Each row comes from the steps of one path. Every step used is in the known rows, and no mark comes twice. Write the path behind each row, first mark first.
Known rows:
doli-ralarit-vokidis-bezi-fiva: [-2.48  4.93  1.40 -1.08 -0.51 -0.49  0.66  3.71  2.25 -1.02  3.25  1.72
  0.66 -1.25  1.35 -0.39 -1.83  3.52 -1.54  0.07  0.62  1.41 -1.25  0.76
  0.19 -0.67 -0.38 -0.20 -1.60 -1.11]
pumasog-fiva-bezi-vokidis-ralarit: [-0.68  0.50 -2.44 -4.80  0.75 -6.56  0.70  2.72  0.75  2.82  4.97  2.74
  1.12  2.41  0.35  1.15  2.25  4.74 -0.73 -1.22 -2.10 -0.06  1.86 -3.42
 -1.42 -1.89  0.69 -2.83 -3.01 -0.21]
tesofa-ralarit-vokidis-bezi-fiva-pumasog: [-3.20  4.87  2.91 -1.39  0.99 -3.05  1.25  0.72  3.36  2.49 -1.14 -1.54
  2.96 -1.69 -0.31 -0.34 -1.65  1.93  0.60 -2.43 -1.07  0.16  3.00 -1.79
 -0.17 -2.84  0.16 -2.26 -0.26 -3.16]
bezi-vokidis: [-1.10  2.56 -0.89 -2.09  1.26  0.62  0.73  0.84 -0.68  2.68  1.48  0.66
  2.04  3.57 -0.27  0.07 -0.68  2.55 -1.21  0.88  0.51 -1.78 -0.20 -2.39
  0.20 -0.17  0.83 -2.45  1.72  1.35]
fiva-pumasog-tesofa-ralarit: [-0.15 -1.14  0.91  1.88  1.02 -2.26  2.32 -0.50 -0.07  1.28 -2.40  0.52
  2.99 -2.99 -0.36  0.39 -0.23  1.54 -0.22 -5.29 -4.45 -3.06  0.83 -2.83
 -0.63 -2.52  1.64 -1.69  0.64 -0.53]
fiva-pumasog-tesofa-ralarit-kori: [-0.17 -1.34  1.06  1.69  0.76 -1.47  2.52  0.52  0.31 -0.34 -2.90  0.38
  3.34 -4.13  0.06 -0.70 -1.32  0.99 -0.84 -5.59 -4.40 -3.38 -0.94 -1.76
 -0.26 -3.21  1.41 -2.81  1.06 -1.53]
ralarit-tesofa: [ 1.40  1.82 -1.51  0.24  1.16  2.03 -3.15  1.07  0.18 -0.63 -1.34  0.78
 -0.48 -2.13  2.20 -0.67 -1.34 -0.81 -0.26 -0.64  1.90  0.41 -0.79  3.60
  0.67 -0.46 -0.34  0.68 -1.16 -0.09]
tesofa-ralarit-kori: [-1.82  0.18  1.63 -0.54 -1.24  1.09  1.62  1.71  2.22 -0.72 -4.29 -0.72
  0.92 -2.88 -0.23 -1.86 -1.30 -0.09 -0.38 -1.18 -0.31 -0.71 -1.37  0.52
  0.50 -1.84 -0.11 -1.83  1.52 -3.00]
fiva-bezi-vokidis: [-2.43  1.15 -1.97 -3.76  3.32 -1.20 -0.37 -0.47  0.29  2.46  3.65  2.06
  2.04  3.27 -0.19  0.14  0.50  1.28 -0.75 -1.09 -0.18 -2.41  2.39 -1.69
 -0.80 -1.51  0.74  0.42 -1.22 -2.41]
vokidis-ralarit-tesofa: [ 1.65  2.69 -0.82 -1.06  0.98  0.98  0.05  1.50  0.12 -0.53 -1.25  1.74
 -0.15 -3.30  2.40 -0.96  0.64  0.90  0.09 -0.58  0.37  4.95 -4.73  3.77
 -0.75  0.25  0.00 -1.22 -0.73  1.85]
kori-ralarit-vokidis: [-2.36  0.82  1.64 -2.10  0.06  0.01  0.72  0.17  3.66 -2.26 -0.39  0.08
 -1.80 -2.03  0.88 -0.78  0.68 -0.63  1.89 -1.70  0.36  2.26 -1.47  1.40
  0.01 -0.31 -1.36 -1.34  0.99 -3.03]
doli-ralarit-kori-pumasog-fiva-bezi-vokidis: [-1.06 -0.45 -1.46 -1.73 -1.17 -2.12  2.52  6.10  3.06 -2.70  3.65  3.02
  0.93  1.55  1.86 -1.07 -1.33  3.45 -3.59 -1.24  0.67 -0.69 -2.92  1.97
  0.04 -1.58 -1.08 -0.10 -1.69 -1.94]
tesofa-ralarit: [-1.79  0.47  1.84 -0.54 -0.46 -0.11  1.09  0.25  1.31  1.71 -3.44 -0.65
  0.31 -1.79 -0.71 -0.38  0.39  0.56  0.53 -0.44 -0.23 -0.52  0.95 -0.93
 -0.10 -0.73  0.38 -0.52  0.96 -1.45]
bezi-fiva: [-1.88  1.57  2.00 -2.27 -0.59 -0.34  0.91 -0.35  0.09  4.57 -1.30 -1.46
  0.53  1.78 -0.90  0.20 -1.24  3.36 -1.68 -0.03 -0.24  1.33  2.17 -2.14
  0.08 -0.41  0.33 -0.90  0.42  2.24]
kori-ralarit-vokidis-bezi-fiva-pumasog-tesofa: [-2.19  2.10  2.26 -2.10  0.98 -4.68  1.23  0.44  3.44 -0.52  0.65  0.94
  0.57 -2.99 -0.02 -0.71 -0.24  2.92  1.05 -4.34 -2.44  1.38 -0.57 -0.44
 -0.12 -1.70 -0.52 -2.48 -1.48 -2.51]
pumasog-tesofa-ralarit-kori: [ 0.73 -1.43  1.95  1.69 -0.84  1.25  2.41  1.99 -0.08 -0.56 -4.68  1.62
  0.58 -5.62  0.34 -0.72 -0.51  1.84 -0.89 -2.26 -3.08 -2.93 -2.64  0.67
  0.19 -2.00  0.91 -2.68  0.97 -0.46]
fiva-pumasog-tesofa-ralarit-vokidis-bezi: [-0.07  1.38  1.22  2.09  2.10 -3.68  1.59  0.55  0.93  0.12 -0.61  0.72
  3.52 -3.62  0.06  0.24 -0.82  1.42  0.39 -5.32 -4.16 -2.77  0.89 -2.07
 -0.59 -3.21  1.30 -2.57 -0.66 -2.15]
fiva-bezi: [-1.47 -1.10 -1.25 -2.03  2.33 -1.74 -0.97 -1.11  0.80  0.44  2.72  1.21
  0.18  0.09  0.07  0.20  1.17 -0.70  0.34 -1.77 -0.59 -1.00  2.66 -0.12
 -0.90 -1.39  0.14  2.60 -2.30 -3.50]
doli-ralarit-vokidis-bezi: [-1.52  4.12  0.24  0.03 -0.37 -0.36  0.20  3.89  2.42 -3.37  3.89  2.44
  0.28 -2.43  1.78 -0.38 -1.21  1.74 -0.72 -0.07  0.78  0.87 -2.00  1.99
  0.19 -0.45 -0.60  0.08 -1.80 -2.20]
pumasog-kori-ralarit: [-1.57 -0.64 -0.43  0.41 -2.46 -3.87  0.84 -1.62  1.20 -2.79 -0.40 -0.65
 -0.76  1.86 -0.33 -0.58  1.73  2.47  0.98 -1.11 -3.14 -1.11 -2.14 -0.39
  0.37  1.13  0.25  0.37  2.05 -0.86]
pumasog-fiva-bezi: [-0.24 -1.77 -1.96 -2.68 -0.05 -6.46 -1.07  1.57  1.22  0.98  4.08  1.56
 -0.29  0.41  0.22  1.45  1.86  2.45 -0.03 -1.89 -1.91 -1.31  4.01 -2.46
 -0.77 -2.06 -0.14 -0.07 -4.09 -2.18]
pumasog-tesofa-ralarit: [ 0.67 -1.22  2.01  1.66 -0.33  0.46  2.18  0.54 -0.65  1.64 -3.84  1.51
  0.04 -4.41 -0.06  0.42  1.02  2.20 -0.12 -1.44 -2.90 -2.52 -0.65 -0.68
 -0.27 -1.17  1.26 -1.72  0.48  0.79]

Which path is each row?
[-1.15  0.34 -1.84  1.05  0.07 -4.72 -0.36 -1.93  1.61 -2.81 -0.38 -0.80
  2.22  1.10  0.63 -0.79 -0.32  1.44  0.69 -5.04 -3.47 -1.12 -0.62 -0.82
  0.19 -0.86  0.66  0.39  1.49 -1.91] | fiva-pumasog-kori-ralarit-tesofa
[-1.77  4.13  2.17 -0.46  0.66 -1.41  0.48  1.37  3.04  0.22 -1.20 -0.52
  1.12 -2.35  0.16 -0.45 -0.34  0.42  1.47 -0.78  0.23  0.16  1.25  0.44
 -0.12 -1.95 -0.22 -1.72 -0.70 -3.65] | tesofa-ralarit-vokidis-bezi
[-0.87  0.01 -2.72 -4.01  0.82 -6.29 -0.57  2.46  0.91  2.67  5.05  2.08
  1.00  2.90  0.11  1.52  1.47  3.82 -0.86 -1.14 -1.27 -2.56  3.78 -3.88
 -0.61 -2.19  0.55 -1.69 -3.04 -1.28] | pumasog-fiva-bezi-vokidis
[-1.12  2.66  1.89 -1.20  0.88 -7.39  1.06  0.89  0.62  3.38 -0.17  0.55
  3.19 -1.40 -1.88  0.01 -1.25  5.44 -0.72 -3.00 -3.26 -0.80  1.99 -3.15
  0.02 -2.23  1.06 -1.38 -3.22 -0.06] | vokidis-bezi-fiva-pumasog-tesofa-ralarit
[-0.24 -0.86  0.35  0.98 -1.99  1.35  2.89  4.90  2.70 -4.61  0.36  1.59
 -0.02 -0.93  1.96 -1.78 -2.20  1.05 -2.91 -0.73  1.24  0.95 -5.07  4.55
  0.44 -0.24 -1.47  1.02 -0.20 -1.18] | doli-ralarit-kori-pumasog
[ 0.03  1.67 -3.30 -4.44  1.47 -5.60 -0.88  3.28  0.96  2.23  4.31  2.87
  0.89  1.16  1.48  0.95  1.47  4.51 -0.80 -1.60 -1.11  0.24  1.42 -1.62
 -0.89 -2.10  0.49 -2.39 -3.83 -0.27] | pumasog-fiva-bezi-vokidis-ralarit-tesofa
[-0.79  3.47  1.23 -2.42  0.51 -5.97 -0.40  1.01  0.71  2.37  1.92 -0.03
  1.33  0.85 -1.64 -0.15 -1.20  4.42 -0.77  0.33 -0.31  1.27  1.32 -1.19
  0.33 -0.48  0.02 -0.07 -3.64  0.54] | vokidis-bezi-fiva
[-3.56  1.05  1.22 -1.75 -1.10 -4.71  1.93 -2.11  1.37  2.61 -0.86 -2.19
  2.57  3.48 -1.17 -0.36 -0.92  4.91 -1.10 -3.57 -3.78  0.07  1.70 -4.50
  0.00 -0.86  1.04 -0.91  1.95  0.64] | bezi-fiva-pumasog-kori-ralarit
[-1.86  2.19  1.26 -2.52  0.57 -3.61 -0.14  0.94  3.97 -3.08  1.45  0.87
 -1.31 -2.70  0.37 -0.90  0.50  0.55  2.13 -1.64  0.10  2.16 -1.67  1.62
  0.11 -0.48 -1.42 -1.03 -1.53 -3.72] | kori-ralarit-vokidis-bezi
[-2.07  1.98 -0.89  1.06  0.33 -7.39  0.54 -1.45  2.57 -3.33  2.06 -1.08
  2.94  1.51 -0.12 -0.57 -0.24  1.81  1.44 -4.74 -4.34 -1.25 -0.33 -2.07
 -0.13 -1.27  0.48 -0.95  0.57 -3.68] | fiva-pumasog-kori-ralarit-vokidis-bezi
[-3.14  4.87  2.20 -0.11  0.17 -4.36  1.32  0.07  3.06  1.69 -1.54 -2.60
  3.41 -0.13 -0.34 -0.21 -1.08  3.05  0.66 -2.42 -2.81 -0.84  2.59 -2.42
 -0.12 -2.41  0.75 -2.03  0.78 -3.01] | tesofa-ralarit-vokidis-bezi-fiva-pumasog-kori
[-1.44  3.64 -0.06 -2.07  0.56 -8.68 -1.24 -0.07  2.03  0.80  1.35 -0.28
  2.40  0.87 -0.76 -0.96 -1.44  5.33 -0.16 -3.39 -2.17  0.50  0.25 -1.15
  0.62 -1.12  0.42 -0.05 -3.00 -1.12] | vokidis-bezi-fiva-pumasog-kori-ralarit-tesofa
[-1.08  2.63  1.98 -1.30  0.41 -6.45  1.48  1.64  1.12  2.17 -0.47  0.46
  3.45 -2.40 -1.45 -0.97 -2.47  5.08 -1.52 -3.79 -3.36 -0.94  0.33 -1.95
  0.34 -2.88  0.93 -2.21 -2.85 -0.95] | vokidis-bezi-fiva-pumasog-tesofa-ralarit-kori
[-0.52  4.65  1.90  0.35  1.58 -3.18  0.58  0.92  1.57  1.15  1.62 -0.39
  2.72 -1.16  0.60  0.33 -1.80  2.75 -0.23 -2.94 -2.37 -0.48  1.34 -0.81
 -0.28 -2.65  0.27 -3.04 -1.79 -1.14] | ralarit-vokidis-bezi-fiva-pumasog-tesofa
[-2.60  2.99  0.82 -0.29 -1.85 -5.38  0.73 -0.91  2.59 -1.79  0.61 -1.55
  0.45  2.27 -0.14 -0.70  0.46  4.16  0.80 -1.01 -3.02  0.28 -0.83 -0.52
  0.34  0.19 -0.03 -1.05  0.73 -1.51] | pumasog-kori-ralarit-vokidis-bezi-fiva
[-3.18  3.04  1.99 -3.38  0.71 -4.83  0.81  0.40  4.21 -0.67  1.52 -0.09
  0.77 -1.26 -0.28 -0.87 -0.52  2.08  1.42 -3.45 -0.91  2.66  0.34 -0.40
  0.01 -1.48 -0.89 -1.61 -1.44 -3.37] | kori-ralarit-vokidis-bezi-fiva-pumasog
[-2.04  1.75 -1.69 -4.41  3.28 -1.66  1.25 -0.03  0.29  2.51  3.65  2.65
  1.85  1.77  0.27 -0.19  1.55  2.15 -0.45 -1.15 -0.97  0.68 -0.23 -1.26
 -1.58 -1.12  1.15 -0.95 -1.01 -1.04] | fiva-bezi-vokidis-ralarit
[ 2.86 -2.59  2.58  2.93 -0.34 -1.16  3.84  1.38  1.27  1.20 -3.77  0.48
 -0.23 -0.44  0.60  0.40  0.84  0.94 -0.79 -1.71 -0.56 -0.92 -0.81  2.51
 -0.69 -0.63 -0.55  0.36 -0.33  1.27] | kori-pumasog-tesofa-ralarit
[-1.68  5.47  1.47 -0.82  1.59 -3.46  0.02  0.83  2.53  1.13  2.22 -1.40
  2.65  0.50  0.31 -0.04 -2.34  1.82  0.02 -1.98 -1.00  0.88  1.98 -1.17
 -0.23 -2.31 -0.29 -2.34 -1.67 -2.01] | ralarit-vokidis-bezi-fiva-pumasog
[-0.39  2.08 -1.36  0.06 -0.24  2.84 -1.63  3.75  0.79 -2.35  0.87  3.22
 -0.74 -3.02  2.74 -0.77 -1.41  1.40 -1.88 -0.20  1.99  0.83 -3.05  3.58
  0.82  0.15 -0.24  2.02 -0.94  0.03] | doli-ralarit-tesofa
[-1.28  3.17  0.71 -2.08  1.24 -7.61 -0.02  0.47  1.12  2.61  2.31 -0.16
  3.22  0.99 -1.73 -0.21 -1.91  4.30 -0.79 -2.33 -1.64  0.67  2.19 -2.64
  0.10 -1.51  0.49 -0.57 -3.44 -0.34] | vokidis-bezi-fiva-pumasog
[-0.73  0.51 -2.67 -4.73  0.19 -5.73  0.95  3.67  1.44  1.17  4.60  2.43
  1.31  1.37  0.81  0.18  1.10  4.41 -1.38 -1.76 -2.19 -0.28  0.12 -2.47
 -0.94 -2.60  0.34 -3.73 -2.77 -1.18] | pumasog-fiva-bezi-vokidis-ralarit-kori
[-0.63  0.40 -1.36  0.74 -1.66 -2.75 -1.28 -0.81  1.40 -3.45 -1.43 -0.26
 -0.83  0.83  1.02 -1.05  1.02  2.21  1.00 -1.31 -1.74 -0.30 -2.25  1.89
  0.73  0.85  0.04  0.76  1.17 -0.87] | pumasog-kori-ralarit-tesofa
[ 3.00 -2.65  0.79  2.74 -1.16  0.37  3.08  2.91  1.44 -2.88 -2.48  0.10
  0.37 -1.04  1.58 -1.38 -1.68 -0.16 -2.15 -1.93 -0.83 -0.83 -4.24  4.55
  0.14 -1.29 -1.37 -1.54 -0.25 -0.12] | ralarit-kori-pumasog-tesofa
[-1.93  0.96  0.01  1.03 -2.04 -2.31  0.75 -1.27  2.31 -3.54 -0.21 -1.26
 -0.55  1.58  0.71 -0.52  1.31  1.42  1.35 -1.30 -2.95 -0.68 -1.87  0.01
  0.23  0.41  0.00 -0.97  2.54 -1.79] | pumasog-kori-ralarit-vokidis
[-2.32  2.07  3.36 -0.43  0.46 -0.55  2.74 -0.43  0.86  5.08 -3.21 -1.39
  3.36 -1.00 -0.11  0.34 -1.72  3.59 -1.42 -4.28 -3.61 -1.02  2.98 -3.87
 -0.46 -2.86  1.27 -3.16  1.87  0.78] | bezi-fiva-pumasog-tesofa-ralarit-vokidis
[-0.29  2.48  3.45  0.71  0.40 -0.85  2.01  1.57  0.57  2.92 -2.76  0.86
  0.85 -4.47  0.03  0.40 -0.26  3.82 -0.29 -1.58 -2.91 -1.89  0.85 -0.45
 -0.32 -2.17  0.86 -3.21 -0.60  0.13] | pumasog-tesofa-ralarit-vokidis-bezi-fiva
[ 1.38 -1.73 -1.07 -1.64  0.36 -6.42  1.79  2.62  2.69  2.08  3.30  0.73
  0.52  5.39  0.76  1.31  1.28  2.56 -1.34 -1.45  0.66 -0.88  2.74  0.03
 -0.96 -1.45 -1.26  0.33 -3.39 -0.50] | kori-pumasog-fiva-bezi-vokidis
[ 0.18 -1.44 -0.45  0.27 -3.04 -1.48  2.66  6.27  3.11 -4.15  1.41  1.84
 -0.27 -0.50  1.97 -1.09 -1.75  2.50 -3.14 -0.90  0.74  0.79 -3.98  3.11
  0.35 -0.79 -1.50 -0.39 -1.37 -1.00] | doli-ralarit-kori-pumasog-fiva
[-0.64 -2.04  1.17 -1.32 -1.05 -3.44  2.36  2.92  4.19 -0.08 -2.28 -0.37
  0.49 -0.82  0.38 -1.12 -0.34  0.75 -0.84 -2.54 -0.38 -0.48  0.65  1.51
 -0.38 -2.73 -1.17 -0.74 -1.35 -4.28] | tesofa-ralarit-kori-pumasog-fiva-bezi
[ 3.92 -2.89  1.29  3.40  0.11 -1.28  3.05  1.12  0.39 -0.04 -1.62  0.64
 -0.47  0.69  1.13  0.62  0.66  0.60 -1.16 -1.49 -0.46 -0.96 -1.59  3.18
 -0.68 -0.11 -0.79  0.53 -0.92  2.06] | kori-pumasog-tesofa
[-1.67  5.73  0.93  0.74  0.66 -4.72  0.23  0.05  2.14  0.50  2.24 -2.07
  3.27  2.09  0.31  0.03 -2.06  2.81 -0.04 -2.21 -2.28 -0.12  1.64 -1.61
 -0.04 -1.91  0.19 -2.07 -0.69 -1.94] | ralarit-vokidis-bezi-fiva-pumasog-kori
